Each row was made from one small tree. The marks that hang from a mark follow it in brackets, in the order of their numbers. Every link used is in the known rows. Write each row's tree.
Known rows
Q809[Q887[Q318[Q848[Q308 Q459]]]]: [ -5.3   9.9   6.1  -3.8  13.5  15.1 -19.5  32.8  16.3   8.1  -7.7 -25.6
  -5.1 -11.3  -3.2 -36.8 -17.2   4.1  18.2 -37.6 -15.9   3.6]
Q308[Q848[Q318 Q459]]: [  9.2  -9.1   3.3   7.9  24.1   9.5 -21.0  50.6   7.9  12.6  -2.5 -22.1
  -3.2  -2.5 -22.4 -15.7 -10.2  -1.3   9.0 -35.6 -21.2   1.8]
Q318[Q848[Q308 Q459] Q887]: [-14.5 -11.3  -4.1  14.0  25.2   3.4 -24.3  35.4  26.4   2.9   5.2 -29.2
  18.6 -13.7  -7.5 -33.8 -19.6   5.7  20.9 -36.5 -11.1   3.4]
Q661[Q212[Q51] Q973[Q535]]: [  7.3  -5.4  10.9   1.2  17.7   4.0   2.4   6.4  24.0  31.3  -8.0 -33.2
  -3.2  -0.8  -3.5  -6.8 -12.3  17.9   0.3 -34.8  -3.8   6.3]
Q848[Q308 Q318[Q887] Q459[Q973[Q535 Q661[Q212]]]]: [-16.3  -3.3  24.9  13.7  29.7  13.3   1.3  25.6  33.8  16.6   2.5  -9.8
  -3.6 -11.7   8.1 -21.0 -12.4   7.3   3.2 -44.1 -10.3  -5.2]
Q212[Q51 Q661[Q973[Q535]]]: [ 23.0   4.0   1.0   6.1  -4.5  -6.2 -14.9   8.8  41.1  31.5 -14.9 -34.7
   4.7   2.7 -13.4 -20.4 -24.1   8.5   2.4 -37.1  -3.0   7.7]
Q459[Q848]: [ 14.2   6.0 -13.1   6.5   5.1   7.3 -30.8  38.1  10.2  13.5 -18.7 -34.2
  -1.5  13.7 -35.5  -4.5  -7.0   2.2  24.8 -38.7   2.3  -7.9]
Q308[Q848[Q318[Q887] Q459[Q973]]]: [ -1.2 -12.4   6.1   8.6  30.6  14.5 -12.1  48.4  12.1  13.1   1.8 -21.2
   4.1  -1.9 -16.9 -21.8  -6.8   5.4  15.2 -42.2  -9.4  -1.1]
Q51[Q212[Q661[Q973]]]: [ 25.9   3.1   7.3   8.8  -4.7  -6.5 -11.8  18.1  24.2  39.1 -24.4 -19.2
 -21.6   7.9 -20.4 -18.8 -13.1  15.1  14.9 -35.6   1.2   2.8]
Q661[Q212 Q973]: [ 12.0  -6.7   5.9  -1.7  12.6  -1.9  -8.1  11.0   7.3  32.3  -9.6 -27.4
  -9.0   5.1 -11.8  -4.7  -2.6  25.2  10.9 -42.3   2.8   0.3]
Q212[Q661]: [ 30.1   3.6 -15.0  11.9 -12.1  -9.5 -36.1  34.3  24.5  27.7 -22.6 -27.6
  -2.8  10.5 -34.8  -9.2 -16.2  10.9  21.2 -51.2   9.9  -2.3]
Q535[Q973[Q661[Q212[Q51]]]]: [ 10.2  -4.0  -0.9   9.3   9.5   6.6 -14.2  24.0  17.8  19.6 -15.8 -33.7
 -13.4  -6.8 -27.3  -7.0 -18.6  10.9  11.8 -45.3  14.8   0.5]
Q308[Q848]: [ 18.0  -3.2 -17.7   7.6   6.3  10.8 -32.1  48.2   7.2  15.2 -16.7 -32.0
   1.8  13.8 -33.9  -4.7  -7.4   5.7  18.8 -34.7  -5.7  -3.4]
Q661[Q973[Q535]]: [  6.8   8.6  -0.4  -0.5   3.0   2.4 -18.3  18.4  19.1  22.0 -13.4 -29.1
   3.6  13.3 -12.1  -4.4 -13.3  12.7   5.4 -31.8  -6.2   0.5]
Q809[Q887[Q318[Q848[Q308 Q459[Q973[Q535 Q661]]]]]]: [ -5.6  22.6  14.9  -2.6   8.1  31.6 -12.6  27.9  32.7   4.4 -19.4 -23.9
  -3.4   0.8  -2.3 -36.4 -19.3  -8.0   8.0 -29.5 -17.0  -5.6]
Q848[Q308 Q318[Q887] Q459[Q973]]: [-22.2  -1.9  11.6  11.7  26.0   4.3 -11.2  35.6  12.9  11.8   7.3 -13.6
   3.1 -12.0  -1.3 -32.0 -14.5   2.6  17.0 -46.8  -6.7   5.6]
Q887[Q318[Q848[Q308 Q459[Q973[Q661]]]]]: [ -2.6   6.7  12.9   0.4   5.8  19.4 -13.6  23.7  25.5   9.2 -14.9 -23.9
  -9.7   3.5 -15.3 -36.0 -19.1  -8.1   9.9 -30.7  -0.1   2.5]
Q973[Q535 Q661[Q212[Q51]]]: [ 15.1  -0.5   0.1   8.9   8.1   9.0 -12.9  26.3  32.1  24.8 -18.2 -31.3
  -6.5   6.6 -21.0   2.6 -17.8  10.9   4.8 -41.9   6.0  -5.8]
Q318[Q848[Q308 Q459[Q973[Q661[Q212]]]] Q887]: [ -9.5 -13.9  10.6  14.0  29.7  15.5  -7.1  22.8  31.0   9.6  -3.1 -25.1
   8.3 -10.0  -6.5 -33.9 -10.8   6.8  16.2 -39.7  -3.6  -6.2]
Q887[Q318[Q848[Q308]]]: [  2.6   4.0  -3.1   1.9   4.7  11.3 -23.7  32.5  20.3  17.5 -11.8 -23.1
 -11.7   8.9 -19.7 -22.0 -14.8   9.1  17.2 -31.1   7.0   6.5]
Q848[Q318]: [  9.9   3.4  -4.7   6.2   9.6   1.6 -27.5  47.5   6.3  23.0  -9.9 -18.4
 -10.8  13.2 -30.0  -2.7 -11.0  11.5  17.5 -46.0   6.9  -1.8]
Q848[Q308 Q459]: [-11.0   2.9  -1.5  10.4   8.8  -2.3 -25.5  30.8   8.9   7.0  -4.2 -25.9
   4.4 -11.9  -8.6 -24.5 -19.9  -5.3  15.0 -39.6 -16.7   7.6]
Q887[Q318[Q848[Q308 Q459[Q973[Q535 Q661[Q212]]]]]]: [ -2.9   1.3  25.8   4.1  16.7  25.9   3.1  14.8  38.6  16.0 -14.6 -19.8
 -14.9  -1.3  -1.6 -25.9 -14.0  -0.9  -1.1 -26.8  -7.2   0.4]

Write each row's tree
[ 25.5   7.8  -0.5   5.7  -8.7  -6.4 -21.9  12.2  36.7  30.4 -18.5 -27.8
   2.8  10.0 -15.1 -12.9 -16.9  13.2   5.0 -37.8  -4.5   0.4] -> Q212[Q661[Q973[Q535]]]
[-18.3  -7.6   1.3  14.1  26.5  11.8 -16.6  32.5  22.0   2.5   0.0 -28.5
  18.9  -8.5  -9.1 -39.8 -15.6  -0.8  22.8 -35.3  -7.9   3.7] -> Q318[Q848[Q308 Q459[Q973]] Q887]
[ -9.4   3.0  12.8   2.2  13.1  16.8  -9.9  25.3  17.4  11.3 -10.4 -24.0
  -7.9  -1.7 -10.5 -37.1 -15.9  -6.2  12.8 -29.9  -3.5  11.2] -> Q887[Q318[Q848[Q308 Q459[Q973]]]]
[ -7.9  -4.9   9.1   6.8  23.3   3.7 -12.3  40.1  11.5  17.3   1.0 -18.4
   0.8  -2.3 -14.6 -17.5 -12.2  10.3  18.3 -53.2   4.0  -0.8] -> Q848[Q318[Q887] Q459[Q973]]
[ -7.7   0.4  -2.7  12.2  23.6   6.3 -23.2  41.0  19.5  13.0   4.0 -18.8
   0.1  -1.1 -13.4 -20.2  -7.5   9.4  24.5 -41.5  -2.0  -4.3] -> Q459[Q848[Q308 Q318[Q887]]]
[ -8.6   8.8   7.1  14.8  14.4  23.0 -18.5  30.4  34.6  -2.1 -15.7 -27.8
  13.5   3.1 -13.4 -33.5 -21.5 -19.6   6.5 -20.8 -20.2  -2.6] -> Q318[Q848[Q308 Q459[Q973[Q535 Q661]]]]
[ -0.5  -3.7  22.5   1.6  16.0  20.4  -0.3  15.6  26.2  17.6 -13.1 -21.0
 -18.2  -3.3  -8.3 -31.0 -10.9   1.9   7.1 -34.1   0.6   1.6] -> Q887[Q318[Q848[Q308 Q459[Q973[Q661[Q212]]]]]]
[ 16.9   8.6   5.2   8.7  10.1  24.6  -9.9  25.0  27.3  18.3 -28.1 -29.8
  -7.9  19.5 -27.0   0.4  -1.7   0.3  12.2 -34.5   1.8 -18.1] -> Q459[Q848 Q973[Q535 Q661[Q212]]]
[ 25.6  -1.2  -2.6   3.6  -5.0 -11.6 -17.6   9.1  29.0  33.6 -13.4 -35.6
   1.2   1.1 -20.2 -25.3 -21.2  11.8  10.8 -44.1   5.1   8.5] -> Q212[Q51 Q661[Q973]]
[ 11.0 -11.9  -9.6   8.7  22.7   8.8 -26.1  55.6  14.9  19.9  -0.3 -20.3
   0.5   8.5 -25.3  -6.8  -6.0  20.3  19.1 -43.3   1.3  -5.9] -> Q308[Q848[Q318[Q887]]]
[ 19.2   3.3   1.9   5.9   9.7  18.8 -13.0  26.0  14.8  20.1 -26.9 -30.9
 -11.8  17.9 -33.8  -4.9   1.4   3.3  20.7 -41.5   9.9 -17.1] -> Q459[Q848 Q973[Q661[Q212]]]
[ 23.5   8.0  11.0  11.7  -4.0  -0.9  -8.9  17.4  36.8  37.3 -26.0 -18.5
 -17.8   9.7 -13.5 -13.5 -16.3  12.6   6.6 -28.2  -7.1   1.5] -> Q51[Q212[Q661[Q973[Q535]]]]
[-18.8  10.7  17.5  13.6  20.8  12.9  -9.4  34.9  16.3   8.9  -3.4 -13.4
  -0.1  -5.5  -0.9 -26.7 -17.7 -14.1   4.2 -32.0 -22.6   7.8] -> Q848[Q308 Q318 Q459[Q973[Q535]]]
[ 12.6   3.4  17.0  10.2  25.4  26.4   2.4  28.4  31.6  23.3 -17.5 -25.4
 -14.6  11.9 -23.3  -8.4  -7.1  -3.0   5.4 -35.1   2.1  -9.8] -> Q459[Q848[Q318] Q973[Q535 Q661[Q212[Q51]]]]
[ -4.5   7.7  15.2   8.9  18.6  12.6 -10.3  39.4  15.0  14.4 -10.0 -18.0
  -3.0   4.2 -14.5 -12.1 -15.0  -6.3   5.5 -37.7 -12.1   1.8] -> Q848[Q318 Q459[Q973[Q535]]]
[  2.2  -2.5   0.9   8.9  18.7  14.6 -19.1  36.7  12.8   7.0 -15.6 -33.5
   8.8   5.9 -29.1 -25.2 -13.0  -6.9  19.2 -33.7  -5.3   0.9] -> Q318[Q848[Q459[Q973]]]
[ 11.7  -6.3  21.9  10.9  28.6  27.1  -0.1  37.2  25.1  17.2 -11.7 -17.3
  -9.7   3.7 -14.0 -10.4  -4.6  -3.0  -3.6 -31.4 -21.2  -8.6] -> Q308[Q848[Q318 Q459[Q973[Q535 Q661[Q212]]]]]
[  6.0  10.1   3.8   8.5  16.0  22.0 -16.8  40.7  34.8  14.7 -13.9 -21.6
  -0.9  21.1 -25.9  -5.9  -8.1   5.5  14.9 -39.4   7.8 -19.9] -> Q459[Q848[Q318[Q887]] Q973[Q535 Q661]]
[ -6.9  -6.6 -14.4  14.4  18.6   6.0 -30.6  39.8  25.3   9.2  -2.1 -28.0
  15.1   2.4 -17.9 -24.6 -15.3  13.8  26.2 -36.1   2.7  -0.6] -> Q318[Q848[Q308] Q887]
[  2.0  16.6  -5.2   9.6   1.9  18.2 -25.4  29.1  15.9   6.3 -22.0 -29.0
  -0.7  14.5 -27.6 -24.2  -9.0 -14.3  22.0 -32.2  -1.6 -10.2] -> Q459[Q848[Q308] Q973[Q661]]
[ 17.5  -6.0  -3.6   6.6   7.6   3.6 -15.7  27.3  20.0  26.9 -16.6 -32.4
 -10.4   4.9 -28.0  -2.9 -15.2  13.9  13.3 -48.6  14.4  -4.9] -> Q973[Q661[Q212[Q51]]]
[ -4.8  -0.9   7.4   2.2  11.3   8.6 -17.5  27.9  21.5  10.9  -5.2 -24.8
  -8.2  -7.1  -9.6 -31.3 -19.3   0.7  11.7 -31.1  -7.3  10.8] -> Q887[Q318[Q848[Q308 Q459]]]
[-21.3  -2.5   4.6  16.6  27.1  17.3 -13.4  31.5  34.4   0.7  -2.1 -27.6
  22.6  -6.3  -1.9 -34.4 -18.7  -3.9  14.3 -28.0 -16.1   2.9] -> Q318[Q848[Q308 Q459[Q973[Q535]]] Q887]
[-12.1  -9.0  14.2  16.6  30.1  21.0  -4.0  22.1  43.5   7.6  -5.2 -24.3
  12.4  -8.1   0.5 -28.6 -14.2   3.7   8.2 -32.7 -11.5  -6.8] -> Q318[Q848[Q308 Q459[Q973[Q535 Q661[Q212]]]] Q887]
[ -8.8  -5.4  18.0  16.4  29.1  24.2   2.2  18.5  39.3   7.3 -10.4 -31.6
   7.1 -10.9  -4.9 -36.1 -20.9 -14.2   1.3 -24.2 -17.7   4.1] -> Q318[Q848[Q308 Q459[Q973[Q535 Q661[Q212[Q51]]]]]]
[ -3.1   8.8   4.8   8.2   8.3  10.9 -15.6  32.1  15.6  10.8 -17.4 -28.9
   5.6   4.8 -15.9 -10.8 -16.7  -7.5   9.7 -37.0 -10.8   0.7] -> Q848[Q459[Q973[Q535]]]
[ -3.4  -9.0   4.0   6.9  22.5  -3.8 -20.2  43.2  15.5  17.6   6.1 -19.4
   0.5  -7.3 -13.8 -11.9 -16.1  16.7  16.7 -54.1   0.8  -1.2] -> Q848[Q318[Q887] Q459]
[  6.2  -3.7  -2.0   7.3  14.7  15.9 -18.4  40.5   4.1   8.7 -14.9 -32.6
   6.0   3.5 -25.0 -20.1  -8.0  -9.2  14.8 -33.6 -16.6   1.0] -> Q308[Q848[Q459[Q973]]]
[  3.4  12.6   4.8   6.7   1.6  13.5 -19.3  30.4  24.4   9.0 -22.1 -28.4
   3.4  10.1 -20.6 -10.0 -19.8  -9.3   6.2 -37.5  -7.1  -7.8] -> Q848[Q459[Q973[Q535 Q661]]]
